What can hang from each mark
lotefe: diviv nufib rizuba
rizuba: rabukes
lusep: lotefe
diviv: bames
bames: lotefe rabukes
rabukes: bames diviv lotefe lusep
nufib: rabukes

Known rows, with every way that one mark hangs from another
diviv{bames{lotefe}}: [-2.30 -1.00 -1.61 -0.59 -2.93  1.34 -3.04  2.76  1.57  1.10 -1.87 -0.29
  4.87 -0.47  1.73  0.98  0.08 -1.67  2.60  0.39 -0.23 -0.97]
lusep{lotefe{nufib rizuba}}: [-1.45  0.31 -1.71  2.99  1.82 -0.34 -1.23 -3.66  0.15  2.20  1.89  1.45
  0.84  0.13 -0.77  0.24  1.75 -1.39  2.37  0.27 -1.22 -0.24]
lusep{lotefe{diviv rizuba}}: [-0.44 -1.03 -0.03  3.23 -4.11 -0.66 -2.30 -1.13 -0.55  2.86  1.04  4.56
  0.58 -2.17 -4.42 -0.70  2.83  0.42 -3.12  2.39 -1.81 -1.15]
rabukes{lotefe}: [-1.82 -2.65 -3.06  1.12 -2.00  1.69  0.21 -0.46  0.76  3.01 -0.34 -1.52
  3.05 -3.13 -0.88 -0.45 -2.75 -1.62  0.72  1.40  1.16  1.29]
nufib{rabukes{lotefe{diviv rizuba} lusep}}: [ 1.28  0.51 -1.85  3.70 -1.89  2.31 -0.48  0.71  2.99  2.90 -3.15 -0.26
  0.59 -4.80 -4.58 -0.01 -0.07 -0.26 -4.98  5.50  4.96  1.15]
lotefe{nufib}: [-2.28  0.82 -1.92  2.12  1.46 -0.30  1.13 -1.30  1.84  3.69 -0.10 -2.61
  0.79  0.31  0.78  0.52  0.46 -1.88  2.63 -1.05 -0.48 -1.73]
nufib{rabukes{bames diviv}}: [ 6.46  0.77  1.60  2.12  1.43 -0.66 -2.35 -1.87  1.94  4.27  0.35 -1.07
  1.16 -0.11 -4.80 -0.69  3.70  3.02 -0.34 -4.15 -0.61 -0.49]
lusep{lotefe{rizuba}}: [-0.86 -1.23 -0.45  2.59 -0.77  0.26 -2.43 -2.37 -0.57  1.83  1.76  4.08
  1.01 -1.32 -3.20 -0.54  0.80 -1.21  0.68  1.03 -1.97  1.02]
bames{lotefe{rizuba} rabukes{diviv}}: [ 4.07  0.09  1.94  2.91 -1.35 -3.15 -0.02 -2.31  2.04  1.74  0.98  0.22
  1.86 -2.16 -2.62 -2.09  2.39  1.58 -1.30  1.37  2.83  3.74]
bames{lotefe{diviv rizuba} rabukes{lusep}}: [-0.67  0.96  0.78  3.63 -4.66 -2.26 -0.86  2.00  2.66  2.21 -3.78  0.36
  0.01 -4.58 -1.71  0.30  0.80  0.09 -2.25  4.88  4.89  0.69]
lusep{lotefe{nufib}}: [-2.11 -1.04 -3.26  1.92  0.32 -0.07 -0.75 -3.37  0.66  4.06  0.46 -1.01
  1.29  1.00  0.21  0.63  0.60 -1.77  3.93 -0.85 -3.53 -1.57]
rabukes{bames diviv lusep{lotefe{rizuba}}}: [ 4.02  0.17  1.40  0.57 -1.46 -0.02 -4.46 -1.77 -2.42  1.17  1.72  4.72
 -0.96  1.11 -3.68  1.80 -0.38  1.27  4.12 -0.52 -1.10 -2.05]
lusep{lotefe{rizuba{rabukes}}}: [-2.01 -0.02  1.45  2.13 -0.23  2.01 -1.01 -2.72 -1.04 -0.96  0.92  4.74
  1.67 -0.66 -5.86 -0.92  2.60  0.32  0.17  0.18 -0.72  1.92]
lusep{lotefe{diviv}}: [-1.42 -2.52 -1.02  2.93 -5.67 -0.56 -1.75 -0.73 -0.60  5.00 -0.53  1.91
  1.32 -1.27 -3.60 -0.28  1.26  0.54 -1.03  0.83 -4.42 -2.44]
bames{lotefe rabukes{diviv lusep}}: [ 2.24 -0.51  0.44  1.28 -4.07 -2.43  0.07 -0.09  2.10  3.11 -2.09 -2.34
  0.93 -0.54 -0.42 -0.26 -1.28  0.21  3.10  1.11  2.35  1.51]
nufib{rabukes{bames diviv lusep{lotefe}}}: [ 5.95 -0.77  0.08  1.42 -1.07 -0.29 -4.65 -2.59  0.55  4.34 -0.51  0.65
 -0.19  1.36 -4.15  0.68  1.25  1.98  2.98 -2.71 -1.94 -0.96]
rabukes{bames lotefe{nufib}}: [-0.45  0.35 -4.07  0.87  2.57  1.09 -2.07 -1.00  0.92  3.54 -1.00 -3.56
  2.23 -2.54  0.70  1.54 -1.17 -0.61  3.23 -1.41  1.85 -1.96]
diviv{bames}: [-1.74 -0.52 -0.27 -0.32 -0.56  1.58 -2.31  1.52  0.96  1.58 -0.97  0.52
  3.60 -0.14  0.95  1.42  0.48 -2.03  0.21 -1.62 -3.08 -2.80]
bames{rabukes}: [-0.19 -0.45  0.76  3.44  0.15 -2.41  0.08 -1.96  2.31  4.20 -1.18 -1.86
  0.98 -3.30 -1.01 -0.65  1.09 -1.23 -0.81 -1.47 -1.17  0.64]
rizuba{rabukes}: [-2.72  0.24  1.66  1.58 -0.31  1.72  0.96 -0.42  1.34  0.63 -0.70  0.63
  2.34 -0.39 -4.28 -1.29  0.96 -0.50  0.80 -1.57  0.53  0.24]
diviv{bames{lotefe{nufib} rabukes{lusep}}}: [-2.18  1.80 -2.49  0.37  0.78 -0.88 -1.43  1.62  4.42  1.51 -4.84 -4.29
  2.83 -1.02  5.04  2.88 -0.20 -2.71  3.83 -0.13  1.42 -2.26]

Rows
[ 2.21  0.03  0.34 -1.20 -0.73  2.66 -1.53  0.47 -0.87  0.07 -1.60 -0.51
  1.72 -0.44 -3.90  0.61 -2.45  1.85  3.47 -1.04  3.67 -1.13] | rizuba{rabukes{bames diviv lotefe lusep}}
[-1.59  0.83  0.01  3.06 -5.36 -0.43 -0.82  1.88  1.61  1.89 -1.21  1.68
  1.73 -2.92 -2.18 -1.18  1.70  0.36 -1.68  4.46  3.65  0.58] | bames{lotefe{diviv rizuba}}
[-1.47  0.00 -2.37  2.74  1.27 -1.91 -0.39 -3.54  1.72  4.59 -2.24 -2.39
 -0.73 -0.23  1.36  1.72 -0.89 -2.09  3.59 -0.93 -1.93 -1.01] | bames{rabukes{lusep{lotefe{nufib}}}}
[-0.21  2.10 -0.46  1.92  1.40 -2.39 -0.66  0.36  3.45  3.93 -3.29 -3.30
  2.67 -2.05  1.28  1.82  4.08 -0.07 -4.35 -2.46 -2.94 -5.69] | lotefe{diviv{bames{rabukes}} nufib}
[ 1.21  3.29 -0.76  4.59  5.49  0.08  0.37 -3.19  4.54  2.70  0.24 -1.83
  0.81 -0.81 -1.74 -0.59  4.16 -0.82 -1.62 -0.21  2.57  1.55] | lotefe{nufib{rabukes} rizuba}
[-3.26 -1.20  0.13  1.07 -2.76  2.41 -0.94 -1.03 -0.89  0.30 -1.84  2.44
  0.78  0.89 -3.81  0.73 -1.66 -1.51  4.53 -0.34 -1.05 -0.18] | rizuba{rabukes{lusep{lotefe}}}
[ 2.13  2.04  3.67 -0.75 -0.69  0.86 -1.15  0.45 -1.15  0.06 -1.29  1.39
 -0.01  1.94 -4.45  1.22  0.03  2.24  4.35 -3.23  1.59 -2.87] | rizuba{rabukes{bames diviv lusep}}
[-0.95  0.98 -1.52  1.33 -0.23  0.14 -3.46 -0.48 -0.01  1.77 -0.24  2.39
  2.72 -0.09 -0.62  1.70  4.36 -0.24 -2.54  0.70 -4.23 -5.21] | lusep{lotefe{diviv{bames} nufib rizuba}}
[-0.98  0.23 -2.33  3.65 -2.07 -2.69 -0.59 -2.01  1.72  5.92 -3.51 -2.00
 -0.96 -1.25 -0.46  1.52  1.17 -0.56  0.32  0.69 -2.26 -3.74] | bames{rabukes{lusep{lotefe{diviv nufib}}}}
[ 1.17 -1.22 -3.04  3.43 -2.79  1.45 -0.18 -0.19  2.99  5.55 -2.75 -2.37
  2.77 -4.84 -4.28 -1.29  1.56  0.90 -5.70  2.21  1.82  0.90] | nufib{rabukes{lotefe{diviv}}}
[-0.26  2.73 -2.36  2.75  2.40  0.55  1.16 -1.48  4.52  4.33 -2.61 -4.22
 -0.44  0.63  0.73  1.23 -0.17 -2.13  2.46 -0.34  2.14 -0.79] | lotefe{nufib{rabukes{lusep}}}
[-1.95  2.65  2.87  2.44 -2.47  1.43  0.61  1.78  0.31 -0.64 -2.37  3.37
 -0.65 -1.62 -4.69  0.09  1.05  0.07 -2.20  2.51  3.75 -1.87] | lotefe{diviv rizuba{rabukes{lusep}}}
[-2.69  2.03  2.66  1.83  0.13  1.89  0.95  0.35  0.57 -2.26 -1.26  2.88
 -0.22 -0.51 -3.20  0.57 -0.67 -1.35  1.36  1.44  3.99  0.49] | lotefe{rizuba{rabukes{lusep}}}
[ 1.33  2.43  3.75 -1.20  1.05  2.31 -0.89  1.23 -0.60 -3.29 -0.22  3.57
  2.41  1.50 -2.66  1.29  1.40  0.32  0.13 -0.87  1.29 -2.62] | lotefe{rizuba{rabukes{diviv{bames} lusep}}}
[ 0.90  0.68  2.49  0.49 -1.89  1.16  2.11 -0.20  0.03  0.32 -0.97  0.55
  0.47  2.14 -3.91 -0.17 -1.05  0.65  3.00 -0.96  1.30 -1.25] | rizuba{rabukes{diviv lusep}}
[-1.19  2.50  3.22  0.72 -0.64  2.21 -1.46  2.16  0.79 -1.75 -1.78  3.85
  3.56 -1.69 -4.56  0.14  4.64  0.92 -5.75 -0.17 -0.18 -3.61] | lotefe{diviv{bames} rizuba{rabukes}}
[-0.23  1.24  1.69  1.68 -1.60  0.80 -2.61  2.17  0.49  0.72 -0.90  3.30
  2.61 -2.18 -1.72  1.41  3.41 -0.27 -5.11  1.13 -1.37 -4.41] | lotefe{diviv{bames} rizuba}
[ 3.03  1.28  1.34 -0.03 -2.63 -0.37 -3.65  1.37 -0.55  0.25 -0.27  2.13
 -0.04  0.46 -1.36  1.11 -0.79  1.29  5.43  1.59  4.85 -0.29] | rabukes{bames{lotefe{rizuba}} diviv lusep}
[-2.16  1.00 -2.74 -0.70  0.51  3.21  0.07  1.45  1.69  0.73 -3.31 -2.49
  5.55 -2.12 -1.19  1.04  2.26  0.26 -3.05  0.08  0.60 -4.75] | rizuba{rabukes{lotefe{diviv{bames} nufib}}}
[-0.50 -0.85 -0.37  1.05 -5.61 -0.33 -4.94  1.21 -1.52  4.42 -2.65  2.53
 -0.82 -0.85 -2.79  2.30 -0.28  0.67  2.48  0.04 -2.59 -5.18] | rabukes{bames lusep{lotefe{diviv}}}
[-2.93 -0.44 -3.47  1.59 -0.60  0.32 -0.87 -1.72  0.26  3.72 -0.83 -0.86
 -0.53  1.56  1.24  1.89 -2.19 -2.99  6.56  0.02 -1.88 -2.43] | rabukes{lusep{lotefe{nufib}}}
[ 4.69 -0.10 -1.90  2.74  1.85 -1.05 -0.57 -5.74  2.33  5.41  1.26 -2.27
  1.78  2.33 -3.25 -1.39  3.94  1.36  0.97 -2.66 -3.32  0.43] | lusep{lotefe{nufib{rabukes{diviv}}}}
[ 0.91  0.93 -0.79  1.51 -1.68  0.34 -4.23  1.82  3.97  3.08 -4.49 -1.93
  0.65 -1.34 -1.47  1.19 -0.25 -0.21  4.79  0.24  4.40  1.14] | nufib{rabukes{bames{lotefe} lusep}}
[ 2.15 -2.05 -2.08 -1.51 -1.19  2.36 -1.77  0.37 -0.45  2.05  0.58 -0.92
  5.44 -0.68 -0.04  0.51 -0.84  0.12 -0.75 -0.41 -2.16 -1.96] | rabukes{diviv{bames} lotefe}
[-2.06 -1.11 -2.97 -0.74 -4.40  3.08 -2.17  4.37  0.54  2.19 -4.29 -0.58
  3.55 -3.01  0.70  2.93 -2.70 -1.54 -1.41  2.94  0.15 -4.97] | rabukes{lotefe{diviv{bames}} lusep}
[ 1.37 -0.59 -0.77 -1.77 -4.39  1.24 -2.44  2.99  0.77  0.87 -1.74 -0.05
  3.33  2.07  2.17  1.87 -1.73 -0.80  4.75  1.40  0.51 -2.80] | rabukes{diviv{bames{lotefe}} lusep}
[ 1.92  1.00 -0.83  1.51  0.50  0.01 -0.41 -3.40 -0.78  2.01  2.24  1.72
 -1.21  2.58 -0.89  1.26 -0.16 -0.58  4.18  1.27 -0.82 -1.74] | rabukes{diviv lusep{lotefe{nufib rizuba}}}
[-0.52  5.04  2.58  2.55  3.02 -0.12 -0.94 -0.22  0.97 -0.03 -1.33  1.15
  0.59 -1.45 -4.87  0.65  5.28  2.50 -1.98 -1.77  2.64 -3.91] | lotefe{diviv nufib rizuba{rabukes{bames}}}
[ 0.36  0.88  0.64  1.35  0.08 -1.28 -2.97  0.73  3.10 -0.30 -1.87  0.87
  4.32 -3.35  0.17  0.29  2.63 -1.06 -1.90  0.77  1.13  1.47] | diviv{bames{lotefe{rizuba} rabukes}}
